Known rows, with every step that occurs:
sedomo-vesugu-fasef-kizata-danat: [-0.29  0.73 -1.63 -2.15  3.88 -3.46  1.45  2.10 -3.25 -2.22 -3.19 -0.75
 -0.80 -2.26  0.91  2.04 -1.85  0.75  2.69 -4.18  2.09 -1.06 -0.33 -4.32
 -0.73  0.83 -1.35]
kizata-dadu-mubi-nitoz: [ 2.01 -0.19  1.05 -0.84 -0.02  2.11  1.23  0.17  2.60 -0.87 -1.47  2.64
 -0.49  1.50  1.82  1.52 -1.11 -1.44 -1.14  1.74 -2.12  0.59  2.13  3.77
  0.58 -0.28 -2.30]
vesugu-nitoz-sode: [ 0.26  0.60  1.19  0.68 -2.16  1.33 -3.90 -2.88  1.29  1.32  0.94 -0.54
  0.96  3.33  0.11 -0.18  0.18  1.63 -2.64  2.32 -2.90 -1.27 -0.33  0.31
  0.27 -1.66 -2.31]
dadu-mubi-nitoz-vesugu-fasef: [-0.98 -1.56 -0.76 -1.48 -0.50 -0.06 -3.43 -1.15  0.25  0.85 -4.94  2.71
 -1.26  0.17 -1.05  1.26 -3.69 -2.11  1.44 -0.59  0.65 -0.86  0.25  1.04
  0.76  0.63 -2.73]
sode-dadu-mubi-nitoz-vesugu: [-1.50 -0.79 -0.06  0.72 -1.69  1.83  0.77  1.06  0.10  0.40 -1.82  3.41
 -0.82  0.58 -2.39  0.10 -4.45 -4.47 -0.26  4.27  2.27  0.35 -1.75  2.99
 -0.74  2.16 -1.64]
danat-vesugu-fasef: [ 2.16 -0.01 -0.53 -1.81 -1.06 -1.66 -2.03  0.11 -0.86  2.35 -0.67 -0.94
 -0.74  0.52  2.73  0.18  3.00  1.71  0.47 -3.23 -1.30  0.67  1.61 -2.98
 -0.25 -1.44  1.09]
sedomo-vesugu-fasef-kizata-dadu: [ 2.45  2.51  0.98 -1.01  1.39 -2.04 -3.68 -0.38 -1.14 -1.42 -3.48  0.38
  0.55  0.51  3.25  2.10  1.59  1.93 -0.51 -4.40  0.25  0.81  0.48 -3.11
  1.65 -2.09 -0.43]
dadu-kizata-danat: [-0.98 -1.18 -2.13 -0.63  0.14 -0.48  1.05 -0.96  0.03 -2.03  2.54 -0.41
  1.79 -4.20  2.42 -0.81 -0.39  1.05  0.55  1.74  0.59 -2.13 -0.54 -1.34
  0.41  0.36 -0.20]
nitoz-vesugu-fasef-kizata-danat: [-1.10  1.29 -2.75 -2.40  1.59 -3.37 -3.58  1.00 -3.00 -1.44 -1.74 -1.22
  2.02 -2.26 -0.56  1.62 -0.77 -0.47  1.53 -1.93  1.23 -1.50 -0.02 -5.24
 -1.00  1.86  0.77]
sode-dadu-mubi-nitoz: [-0.42 -0.79  1.17  0.67 -0.30  1.56  4.48  0.85  0.66 -0.19 -1.75  3.88
 -2.73  0.49 -2.28 -0.13 -3.82 -3.43 -0.26  3.45  1.14  1.40  0.30  4.13
 -1.25  1.02 -2.74]
fasef-vesugu-nitoz-sode: [ 1.08  1.97  0.24  1.04 -1.29 -0.53 -2.60  0.47  1.23  2.02  0.59 -1.42
  0.38  3.01 -0.85  1.58  1.22  1.00  0.23  0.55 -2.27 -3.06 -0.62 -0.34
  0.19  0.16 -1.08]
sode-dadu-kizata-danat: [-1.87 -1.49 -1.03  1.31 -0.09  0.21  2.01 -1.01 -0.99 -2.41  3.30 -0.53
  0.54 -4.31  0.50 -2.01 -0.90 -1.39 -0.30  2.57  2.20  0.29 -0.88 -0.25
 -0.84  0.24  0.34]
vesugu-nitoz: [ 1.79  0.97 -0.03 -0.27 -3.71 -0.01 -4.94 -2.20  0.83  1.53 -0.11 -0.32
  2.21  2.48  2.73  1.16  1.75  1.20 -3.04  3.38 -2.40 -2.78  1.32 -2.11
  0.69 -0.83 -1.82]
mubi-nitoz-sode: [-1.20 -0.51  1.74  0.29  1.33  0.94  0.92 -0.23  1.57  2.18 -0.51  2.79
 -1.54  1.91 -2.44  0.55 -3.03  0.84 -0.74  1.71 -2.09  0.23 -1.04  3.59
 -0.99 -0.03 -2.70]
vesugu-fasef-kizata-dadu-mubi: [ 2.99  1.90  0.64 -1.80  0.64 -1.02 -1.19 -1.54  0.07 -3.15 -2.77  1.13
  0.93 -0.10  1.99  1.11  1.47 -0.04  0.17 -2.74 -1.29  1.58  3.16 -0.84
  0.89 -1.07 -0.08]
nitoz-sode-dadu-kizata-vesugu: [-2.16 -1.44  1.02  1.74  0.49  1.52  4.54  0.31  0.75 -0.34  3.84 -0.98
 -1.32 -1.32 -3.06 -2.65 -0.84  0.58  0.18  0.03  2.53  1.41 -1.32  2.42
  0.15 -0.17  1.63]
sode-dadu-kizata: [-0.50 -0.20  0.29  1.96 -2.63  0.51 -0.87 -2.81 -0.02 -0.22  2.16  1.49
  1.04 -2.35  1.00 -2.22  0.65 -0.03 -1.80  3.07  2.30  0.31 -1.38  0.15
  0.50 -0.86  0.43]
mubi-dadu-kizata-danat: [-2.78 -3.07 -1.48  0.29  1.52  0.79  2.63  0.97 -0.06 -1.28  2.50  0.80
  0.92 -4.23  1.56 -0.89  0.37 -1.06  1.57  2.33  0.75 -0.58 -0.68 -0.76
  0.19  2.30  1.43]
fasef-kizata: [ 1.43  2.97 -0.17 -1.50 -0.49 -2.17  0.35  1.12 -0.58  0.48 -0.71  2.08
  2.78  0.39  1.53  0.95  0.46  1.62 -0.93  1.60 -0.15 -1.49 -0.10 -2.22
 -0.62  1.54  0.33]
fasef-vesugu-nitoz: [ 2.33  2.66 -0.78  0.10 -2.71 -1.72 -3.68  1.45  0.78  2.20 -0.24 -0.92
  1.62  1.94  1.96  2.49  2.45  0.72 -0.33  1.76 -1.39 -4.48  0.92 -2.50
  0.28  0.81 -0.48]
nitoz-vesugu-zure: [-0.07  3.20  0.83 -1.02 -2.18 -0.82 -6.17  0.60 -0.51  1.92  0.65  1.98
  1.93  1.50  1.43  1.87  0.53  0.64 -1.19  4.31  2.12 -1.51 -0.73 -2.73
 -1.43  1.37 -2.79]
danat-vesugu-fasef-kizata-dadu-mubi-nitoz: [ 3.05  0.10 -0.15 -2.09  3.27 -1.20  3.64  1.86  0.04 -0.68 -3.05  1.27
 -0.89 -0.36  1.42  1.04  1.86 -0.23  1.58 -4.84 -1.94  2.83  3.07  1.97
  0.06 -0.15  2.87]
sedomo-vesugu-nitoz-sode-dadu: [-1.02  0.08  2.14  2.84 -1.71  2.28 -2.05 -1.71 -0.28  0.67 -0.15 -0.73
 -1.45  3.01 -0.94 -0.33 -1.36 -0.58 -2.09  1.55  0.81  0.58 -2.85  0.93
  0.17 -2.10 -2.78]
sedomo-vesugu-nitoz: [ 1.40  0.84  0.09 -0.19 -2.80  0.13 -3.83 -0.63  0.23  1.47 -2.07 -0.46
  0.83  2.48  4.29  1.80  0.35  1.41 -2.08  1.69 -0.06 -3.24 -1.15 -2.21
  1.80 -0.85 -3.09]
sedomo-vesugu-fasef-kizata: [ 0.81  1.96  0.03 -1.45  1.45 -3.31 -1.48  0.24 -1.86  0.15 -4.65  1.25
 -0.22 -0.06  1.46  1.66 -0.17  1.65  1.29 -3.83  1.71 -0.91 -1.03 -3.74
  0.56 -0.45 -1.26]
nitoz-vesugu-fasef-kizata: [ 0.17  2.63 -1.32 -1.60 -0.69 -3.20 -6.33 -0.74 -1.86  0.68 -2.74  0.91
  2.76 -0.27  0.24  1.21  0.43  0.70  0.12 -1.53  1.24 -1.41 -0.62 -4.56
  0.45  0.95  0.76]

Rows:
[ 1.20  2.64 -0.62 -2.93  1.13 -2.35  4.82  5.00 -0.37  0.63  0.01 -0.08
  1.24  0.67  0.32  1.75  0.49  2.09  0.95 -0.25  1.01 -2.20  1.48 -2.83
 -0.46  3.03  1.87] : fasef-kizata-vesugu
[-2.10 -2.33  1.01  1.50  1.28  0.38  1.52 -2.08  0.03 -0.63  1.41 -1.26
 -3.09 -1.80 -4.12 -2.21 -0.27  0.47  1.52 -3.60  2.11  2.69  0.17  1.00
  0.59 -1.76  1.10] : nitoz-sode-dadu-kizata-vesugu-fasef
[ 0.90 -0.70  0.04 -1.02 -0.54  1.05 -5.59 -1.77  1.23 -0.47 -3.75  1.55
 -0.54  0.83  0.21  1.81 -1.37 -2.42  0.07 -1.23 -0.54  1.01  1.75  1.82
  1.62 -0.85 -1.91] : kizata-dadu-mubi-nitoz-vesugu-fasef
[-1.70 -1.89  0.18  1.01 -0.84  0.92 -0.05 -1.27  1.13  1.28  1.31  2.75
  1.56 -2.15  2.29 -1.27  1.71  0.02  0.04  3.06  0.60 -0.44 -1.31 -0.19
  1.48  1.23  1.33] : mubi-dadu-kizata
[ 0.90 -0.28 -2.02 -2.21  0.38 -0.61  3.63  4.21 -1.16  0.81  2.98 -2.28
  0.21 -0.72  3.13  0.10  0.90  0.55  0.73  0.01 -1.23 -0.78  0.59 -2.21
 -1.80  1.27  1.43] : kizata-danat-vesugu
[ 3.96  1.30 -0.31 -2.33  0.97 -1.10  1.56  1.02 -0.48 -1.74 -1.31 -0.56
  0.72 -0.36  3.20  0.05  3.83  0.33  1.23 -4.83 -1.68  2.53  3.14 -0.96
  0.66 -0.76  3.54] : danat-vesugu-fasef-kizata-dadu-mubi
[ 0.18  1.60  1.19  3.10 -1.53  0.27 -1.46  0.59  0.40  1.38  1.54 -1.06
 -0.72  2.58 -2.80  0.40  0.80 -1.25 -0.82  1.72 -0.57 -0.63 -1.03  0.81
 -1.07 -0.23 -0.02] : fasef-vesugu-nitoz-sode-dadu
[-0.09 -2.02 -2.97 -1.01  0.40 -0.55  4.11  1.74 -0.51 -0.43  3.91 -2.26
  1.45 -4.50  4.05 -1.61  1.90  1.61  1.50 -0.39  0.07 -0.93 -0.53 -1.50
 -0.05  0.82  3.27] : dadu-kizata-danat-vesugu
[-3.12 -4.06 -0.53  2.10  3.67  1.47  7.83  1.24 -0.61 -0.18  4.03 -0.96
 -2.49 -3.61 -3.08 -2.94 -1.17 -0.96  1.42 -0.55  0.64  3.14 -2.35  4.93
 -2.04  0.39  2.69] : mubi-nitoz-sode-dadu-kizata-danat-vesugu
[-1.07 -2.54 -0.85  0.53 -1.02  1.13  0.91  1.09  1.52  1.52  1.60 -0.84
  0.91 -0.76  1.85 -0.36  2.82  0.59  0.46  1.83  0.24 -2.02  1.39 -1.01
  2.31  1.47  2.29] : mubi-dadu-kizata-vesugu-nitoz
[-0.77  1.22 -0.95 -1.29  1.34 -3.25 -4.64 -0.17 -1.53  1.78 -4.80  2.54
  1.30 -0.37 -1.62  2.19 -1.44  0.29  0.52 -1.43  0.58 -0.90 -0.36 -1.56
 -0.35  1.48  0.00] : mubi-nitoz-vesugu-fasef-kizata
[-0.89 -1.30  1.25 -0.34  1.36  2.04  4.28  0.42  2.36  0.26 -1.88  3.22
 -2.59  1.58 -2.52  0.26 -4.71 -0.83  0.77  1.41 -1.39  0.49 -0.89  5.44
 -0.65  0.61 -3.65] : dadu-mubi-nitoz-sode
[-1.81 -0.88  2.68  1.91  1.14  1.66  2.00 -0.43  0.29  1.62  0.38  2.90
 -2.82  2.32 -4.58 -0.39 -3.49 -1.30 -1.63  2.33 -0.33  2.67 -1.54  4.55
 -2.19 -0.61 -2.05] : mubi-nitoz-sode-dadu
[ 2.90  1.03  0.88 -1.28 -2.01  1.99 -0.73 -0.45  2.36 -1.77  0.10  1.08
  1.21  1.75  3.75  0.71  0.50 -0.86 -1.70  2.07 -1.73  0.30  2.09  0.79
  1.56 -0.91 -1.78] : kizata-dadu-mubi
[-0.50 -2.42 -0.56  0.77 -0.02  3.21  6.15  2.13 -0.61 -1.77  2.97 -3.75
 -1.99  0.21 -1.50 -2.56 -0.84 -3.08  0.59  0.81 -1.08  2.14  0.29  2.48
 -1.80 -0.08  1.10] : kizata-danat-vesugu-nitoz-sode-dadu-mubi
[-0.23 -1.31  0.22  3.24 -2.19  2.28  0.16 -2.92  0.33  1.18  4.09 -2.12
  0.87 -0.80  0.50 -3.73  3.21  0.84 -1.94  0.84 -0.25  1.79 -2.21  2.35
  0.67 -2.04  3.44] : danat-vesugu-nitoz-sode-dadu-kizata
[-0.69 -0.35  2.08  1.28 -1.18  2.80  3.39 -0.39  1.12 -1.57  0.74  1.51
 -2.24  1.49 -2.68 -2.08 -3.17 -2.53 -0.08  2.50  0.73  2.49 -1.36  3.52
 -1.15 -0.34 -2.27] : nitoz-sode-dadu-mubi
[-0.54  0.51  0.44  4.18 -1.48  0.37 -1.34 -1.91  0.82  0.26  2.67 -1.11
  0.61 -0.72 -1.77 -1.60  1.58 -0.18 -0.08  0.99  0.75 -1.12 -2.49  1.90
  0.42 -0.77  1.49] : fasef-vesugu-nitoz-sode-dadu-kizata
[-0.93 -1.36 -0.24  1.41 -0.03  1.93  2.62  1.51 -1.32 -0.07  4.37 -4.16
 -1.16  0.86 -1.49 -1.68  0.66 -1.35 -1.01  0.74 -1.66  2.12 -0.27  0.30
 -2.50 -0.46  1.99] : kizata-danat-vesugu-nitoz-sode-dadu
[ 1.05  2.50  1.52 -2.20  0.57 -1.34  2.30  4.49  0.13  1.49  1.48  0.31
 -1.42  1.96  0.50  2.56  0.94  1.80  0.79  1.55  1.64 -1.23  3.08 -2.20
 -1.86  1.67 -2.23] : kizata-vesugu-zure
[-3.14 -3.47  1.30  1.80  3.46  0.31  3.47 -1.21  0.48  0.25 -0.37  0.43
 -4.76 -2.05 -5.80 -1.50 -2.29 -0.11  1.68 -3.56  1.99  2.89  0.26  4.26
 -0.08 -1.35  0.60] : mubi-nitoz-sode-dadu-kizata-vesugu-fasef
[ 0.91  2.04 -0.11 -1.08  1.35 -1.91 -7.08 -1.18 -0.86  0.28 -3.38  1.57
  1.96  0.35  0.01  2.75  0.60 -0.10 -0.94 -2.08 -0.65  0.72  0.93 -1.07
  0.53 -0.22  1.15] : mubi-nitoz-vesugu-fasef-kizata-dadu
[ 1.99  2.12 -0.59 -1.95 -0.65 -0.73 -4.72 -1.23 -0.32 -2.42 -3.02  0.57
  2.69 -0.12  1.83  1.19  0.79 -1.34  0.05 -2.12  0.43  0.58  1.08 -1.86
  1.55  0.04  1.00] : nitoz-vesugu-fasef-kizata-dadu-mubi
[-2.67 -2.11 -0.51  3.11 -0.45  2.00  0.26 -3.88 -0.35 -2.60  4.04 -2.36
  0.36 -2.63 -1.77 -3.05 -0.54 -0.87 -1.72  2.12 -0.19  0.61 -1.55  1.62
 -0.14 -1.39  0.26] : vesugu-nitoz-sode-dadu-kizata-danat
[ 0.55  0.44  0.45 -1.03 -0.47 -1.59 -3.90 -0.93 -0.62  0.89 -3.92  0.72
 -1.80  0.70  2.38  1.69 -0.70  1.16  0.56 -2.68  1.51 -0.78 -0.63 -3.02
  1.16 -1.91 -3.77] : sedomo-vesugu-fasef
[-2.94 -2.21  1.79  3.34  1.07  1.85  2.09 -3.26  1.07  0.42  1.36  2.88
 -1.56 -1.56 -3.43 -2.52 -2.46 -0.35 -0.96  1.80  0.87  2.18 -2.88  5.58
 -0.54 -0.84 -0.52] : mubi-nitoz-sode-dadu-kizata
[-0.09 -0.30  1.65  2.21 -2.64  3.51  0.52 -2.33  1.06 -1.10  0.23  0.03
 -1.22  2.66 -2.21 -1.90 -2.04 -2.35 -1.77  3.20 -0.77  1.30 -0.37  3.37
 -0.36 -1.11 -2.40] : vesugu-nitoz-sode-dadu-mubi
[ 0.61 -1.37 -2.04 -2.48  1.16 -1.75  0.85  1.94 -1.92  0.27  0.66 -2.84
 -1.25 -1.47  1.89  0.24  1.61  0.65  1.90 -3.82 -0.89  0.53  2.12 -3.55
 -1.65 -0.43  1.25] : kizata-danat-vesugu-fasef
[ 2.79  2.87  0.85 -1.29  0.66 -2.09 -4.58 -1.97 -0.69 -1.32 -1.56  0.76
  1.97  0.56  2.09  1.75  2.87  1.68 -1.70 -2.78 -2.10  1.47  2.88 -2.90
  0.66 -1.83  0.80] : vesugu-fasef-kizata-dadu
[-0.95 -2.54 -2.16  0.75  0.23  1.17  1.95 -0.89  0.32 -0.56  4.53 -4.39
  1.33 -2.36  1.85 -2.64  2.28  2.04  0.15 -0.76 -1.91 -0.67 -1.07  0.64
  0.47 -0.98  2.74] : dadu-kizata-danat-vesugu-nitoz-sode
[ 0.23  1.91 -1.71 -2.11  1.92 -2.37  3.21  2.85 -1.68 -1.84  0.75 -0.06
  1.96 -1.53  0.80  1.27 -0.69  0.51  0.47  1.24 -0.39 -1.77  0.22 -3.07
 -1.83  2.60  0.50] : fasef-kizata-danat
[ 0.17 -1.52 -1.07 -1.40  0.19 -1.76 -0.08 -0.78  0.46  0.10 -0.47 -1.06
 -0.69 -2.82  0.71 -0.18  1.38  2.38  1.92 -3.63  1.44 -1.14  2.16 -2.31
  1.99 -0.93  0.73] : dadu-kizata-vesugu-fasef
[ 3.70  2.42 -0.02 -1.76  1.04 -2.18 -1.61  0.43 -1.18  0.14 -0.47 -1.09
  1.76  0.34  3.39  0.81  5.50  2.20 -0.35 -4.81 -2.18  2.56  2.67 -3.12
  0.10 -1.71  4.33] : danat-vesugu-fasef-kizata-dadu
[ 0.43  0.94  0.81  2.48 -1.56  1.55  2.00  1.00  1.21 -0.36  0.36 -0.58
 -1.74  1.96 -3.35 -0.41 -1.12 -3.00  1.01  1.69 -0.06 -0.25 -0.39  2.70
 -0.92  0.45 -1.31] : fasef-vesugu-nitoz-sode-dadu-mubi
[-0.34  0.72 -0.74 -1.24 -2.67 -1.46 -8.78 -2.19 -0.58  1.65 -2.31  0.22
  1.20  0.69  0.62  1.12  0.02  0.06 -0.34 -0.50  0.77 -1.35 -0.23 -3.75
  0.72 -0.61 -1.23] : nitoz-vesugu-fasef
[-0.90 -1.50 -0.32  0.52 -0.81  1.02  0.73 -1.28  2.30  0.62  2.32 -2.49
  0.66 -0.10 -0.01 -1.22  1.00  2.79 -0.59 -0.08 -0.69 -2.18  0.10  1.12
  2.31 -0.65  0.83] : dadu-kizata-vesugu-nitoz-sode
[-1.32  0.35 -0.26  0.08  1.00 -1.21 -0.29  0.63 -1.89 -0.61 -4.83  3.48
 -0.90 -1.47 -4.04  0.25 -3.58 -3.83  1.72 -0.76  2.87  1.52 -0.52  1.51
 -1.07  1.67  0.13] : sode-dadu-mubi-nitoz-vesugu-fasef-kizata
[ 0.31  1.66  0.26 -1.04  1.06 -0.77  2.85  2.61  0.59  0.70  0.67 -2.05
  0.96  2.53 -1.95  0.73  0.46  2.50 -0.09 -0.87 -1.66 -1.67  1.11 -0.71
  0.06  1.47  1.31] : fasef-kizata-vesugu-nitoz-sode
[-0.11  0.68  0.64  0.45  0.80  1.32  7.00  3.14 -0.03 -1.77  0.36 -1.30
 -0.97  1.92 -4.02 -0.98 -1.82 -1.68  0.68  0.04  0.69  0.80  0.93  2.01
 -0.84  1.95  1.26] : fasef-kizata-vesugu-nitoz-sode-dadu-mubi
[ 1.28  1.84 -0.43 -1.32  0.56  0.41 -0.67  1.72  0.94 -0.97 -2.30  2.86
  2.82  0.69  0.85  1.93 -1.67 -1.81 -0.47  1.40 -0.06 -0.24 -0.32  1.90
  1.03  2.22  0.67] : fasef-kizata-dadu-mubi-nitoz-vesugu
[-2.61 -3.06  0.22  1.41  0.73  2.43  1.87  0.45  2.05  1.19  2.33 -1.29
 -0.25 -0.05 -0.69 -1.25  1.47  0.88  0.84  0.70 -0.66 -0.65 -0.08  1.55
  2.08  0.88  1.82] : mubi-dadu-kizata-vesugu-nitoz-sode
[ 2.20  1.94 -0.94 -2.11  0.95 -3.46  0.25  1.19 -2.05  1.43 -1.31 -0.12
  0.93 -0.43  2.01  0.03  3.26  2.39  1.37 -4.19 -0.78  0.57  1.20 -3.69
 -0.75  0.11  3.33] : danat-vesugu-fasef-kizata
[-0.19 -0.03  1.18  0.83 -1.17  1.29 -3.06 -1.36  0.92  1.36 -1.01 -0.95
 -0.51  3.29  1.34  0.57 -0.84  1.71 -1.62  0.85 -0.76 -1.68 -2.60  0.32
  1.43 -1.65 -3.57] : sedomo-vesugu-nitoz-sode
[-3.23 -2.61 -0.34  3.21  0.65  2.08  1.29 -2.33 -0.88 -2.61  2.31 -2.81
 -1.05 -2.50 -0.66 -2.34 -2.00 -0.82 -0.39  0.57  2.27 -0.10 -3.71  1.46
  0.72 -1.52 -1.08] : sedomo-vesugu-nitoz-sode-dadu-kizata-danat
[-0.74 -0.22  1.51  1.47 -1.11  1.90  1.26  1.05  0.59  0.96  2.42 -2.67
 -1.84  3.47 -3.11 -0.40 -0.07 -0.38 -1.45  1.43 -0.37  0.74  1.03  0.83
 -0.58 -0.14 -0.02] : kizata-vesugu-nitoz-sode-dadu
